(in the rows, 128 means zero)
Known rows, with every step that occurs:
loto/biti: [158  88 132 107 165 131 157  63 115 184  91 139 176 109  77 145 144  92
 156 127 113]
biti/loto: [144 126 139  60 120 160 145 141 138 152  93 165 184 129 144 125  78 152
 150 191 120]
lalep/pano/lipud: [179 110 177  56 134 146 137 106 118 168 108 135 136 102 136 159 104  80
 150 119 155]
lipud/pano/lalep: [148 139 139  91 126 193 117 120 131 138 112 167 155 138  93  84  71 166
 129 179 136]
tadut/lalep/biti/lipud/pano: [176  64 173 126  97 126 122 114 142 129  92  91 138 126 153 145 158 108
 149  82 144]
tadut/lalep: [168  70 194 100 104 116 107  89 144 170  95 127 171 130 140 152 130 111
 143  94 134]
biti/lipud/pano: [198 121 125 112 164 184 144 124 143 139 109 128 157 210 129 104 108 156
 119 126 117]
lalep/biti/loto/pano/lipud: [122 107 139  78 115 129 161 120 122 131  91 112 129  73 132 130 134  92
 164 170 144]
lalep/biti/lipud: [172 101 151 112 132 154 159 108 149 114 121  92 116 138 147 136 157  99
 162 105 129]
tadut/lalep/biti/loto: [150  66 179  99  75 112 122 121 140 135  85 109 151  87 161 156 143 106
 165 113 145]
tadut/loto/biti/lalep/pano/lipud: [137  91 114  89 121 122 143 132 129 190  63 155 153 102 134 176 145 109
 133 119 137]
biti/lipud/pano/lalep: [185 134 124 113 139 186 144 136 132 131 113 131 148 196 140 106 105 163
 118 135 126]
tadut/loto: [154  94 143  80 142 135 137 115 163 178  88 186 158 149 123 150 114 124
 132 128 118]
tadut/lipud: [179 117 153  84 179  80 156 100 199 128 105 108 161 173 116 146 117  98
 159 142  93]
lipud/pano/lalep/biti: [141 131 139  98 116 189 125 123 131 121 113 150 135 114  97  86  87 152
 143 174 143]
pano/lipud: [220 108 155  44 112 156  95  87 132 198 124 179 151 147 125 150  86 115
 101 125 134]
lipud/pano: [167 120 139  91 159 190 118 105 148 149 107 161 169 159  77  80  75 156
 130 167 121]
lipud/pano/lalep/biti/loto: [133 135 129  91 107 190 129 144 128 116 104 155 141 107 109  86  79 162
 145 192 144]
lipud/pano/lalep/biti/loto/tadut: [132 133 120  96 116 200 122 121 120 128 105 153 145 101  95  90  98 147
 144 189 152]
loto/pano/lalep/biti: [ 69 127 159 108 144 110 177  79 103 141  95  95 128  77 104 114 153  79
 167 166 149]
tadut/lipud/pano/lalep/biti: [162 129 134  96 157 103 151 128 187  97 101 108 139 149 106 119 106 120
 157 167 111]

Rows:
[ 94 108 137  92 145 105 165 109 131 175  70 160 146 116 116 141 137 105
 137 152 135]  tadut/loto/pano/lalep
[123 147 160  73  93 167 114 144 132 153 107  98 144 105 180 146 111 132
 143 135 158]  biti/lalep/pano/lipud
[130 112 127 101 126 138 146 105 103 178  83 102 161  81 126 159 150  99
 153 127 141]  loto/biti/lalep/pano/lipud
[150 123 113  70 154 143 143 104 147 159  87 141 187 127 120 143 124 110
 155 188 123]  biti/loto/tadut/lipud
[136 108 147  82 107 152 154 131 143 116 104 125 136  86 141 130 122 112
 176 165 134]  lalep/biti/loto
[175 104 137 118 138 169 153 118 148 107 115  98 117 143 130 115 143 116
 155 120 131]  lalep/biti/lipud/pano
[143 132 155 103  91 158 151 122 124 115 128 118 113 112 160 138 133 121
 157 133 147]  pano/lalep/biti/lipud
[144  64 173  95  76  97 124 114 123 149  75 105 144  78 157 158 149  90
 153 116 154]  tadut/lalep/biti/loto/pano/lipud
[123 113 122 112 133 143 144  94 119 174  88 109 175 103 114 143 150 119
 152 135 123]  loto/biti/lalep
[166  76 108 110 155 119 167 114 138 184  68 164 159 150 119 168 155 109
 131 106 113]  tadut/loto/biti/lipud
[157  69 159 114 134 154 101  25 124 182 105 110 157  91  96 157 197  56
 157  94 158]  loto/tadut/lalep/biti
[171  75 163  95 137 151  97  32 109 203  98 121 164  92 105 172 178  50
 144  91 168]  loto/tadut/lalep/pano/lipud
[158  88  97 113 144 132 162 129 129 174  66 170 154 143 117 155 143 126
 127 123 121]  tadut/loto/biti/lipud/pano/lalep
[140 106 130  89 131 139 153 104 150 122 100 107 138  85 123 143 153  83
 180 163 136]  lalep/biti/loto/tadut/lipud
[159 117 117 106 180 147 127  50 155 149 108 111 150 124  70 132 166  72
 155 149 136]  loto/tadut/lipud/pano/lalep/biti
[126 131 166  90  86 156 140 109 128 122 129 133 118  83 141 133 122 116
 164 149 149]  pano/lalep/biti
[ 95 150 166  90 109 168 131 142 140 138 104  84 152 106 174 134 121 135
 164 142 151]  biti/lalep/pano
[100 104 129 106 141 104 177 120 129 155  71 138 128 118 132 145 158  99
 142 136 138]  tadut/loto/pano/lalep/biti/lipud
[116 137 153  79  72 156 146 139 121 117 115 142 127  75 157 133 109 131
 166 174 151]  pano/lalep/biti/loto
[ 83 141 133  73 123 129 172 136 103 148  75 140 172  96 138 116 101 132
 155 215 138]  biti/loto/pano/lalep
[ 79 128 151 115 146 112 186  88 101 135  95  84 123  95 118 117 162  83
 162 155 147]  loto/pano/lalep/biti/lipud
[174  62 181 123  92 114 127 106 142 134  97  86 137 123 165 161 168  96
 155  73 142]  tadut/lalep/biti/lipud
[151  75 119  98 153 116 155 101 140 192  68 178 164 122  99 164 143 103
 140 121 114]  tadut/loto/biti
[167  79  98 113 159 130 162 121 137 178  64 167 160 154 108 154 145 121
 127 116 115]  tadut/loto/biti/lipud/pano
[168  70 151 122 137 154 108  34 123 178 105  99 153 110 110 161 205  60
 151  83 157]  loto/tadut/lalep/biti/lipud
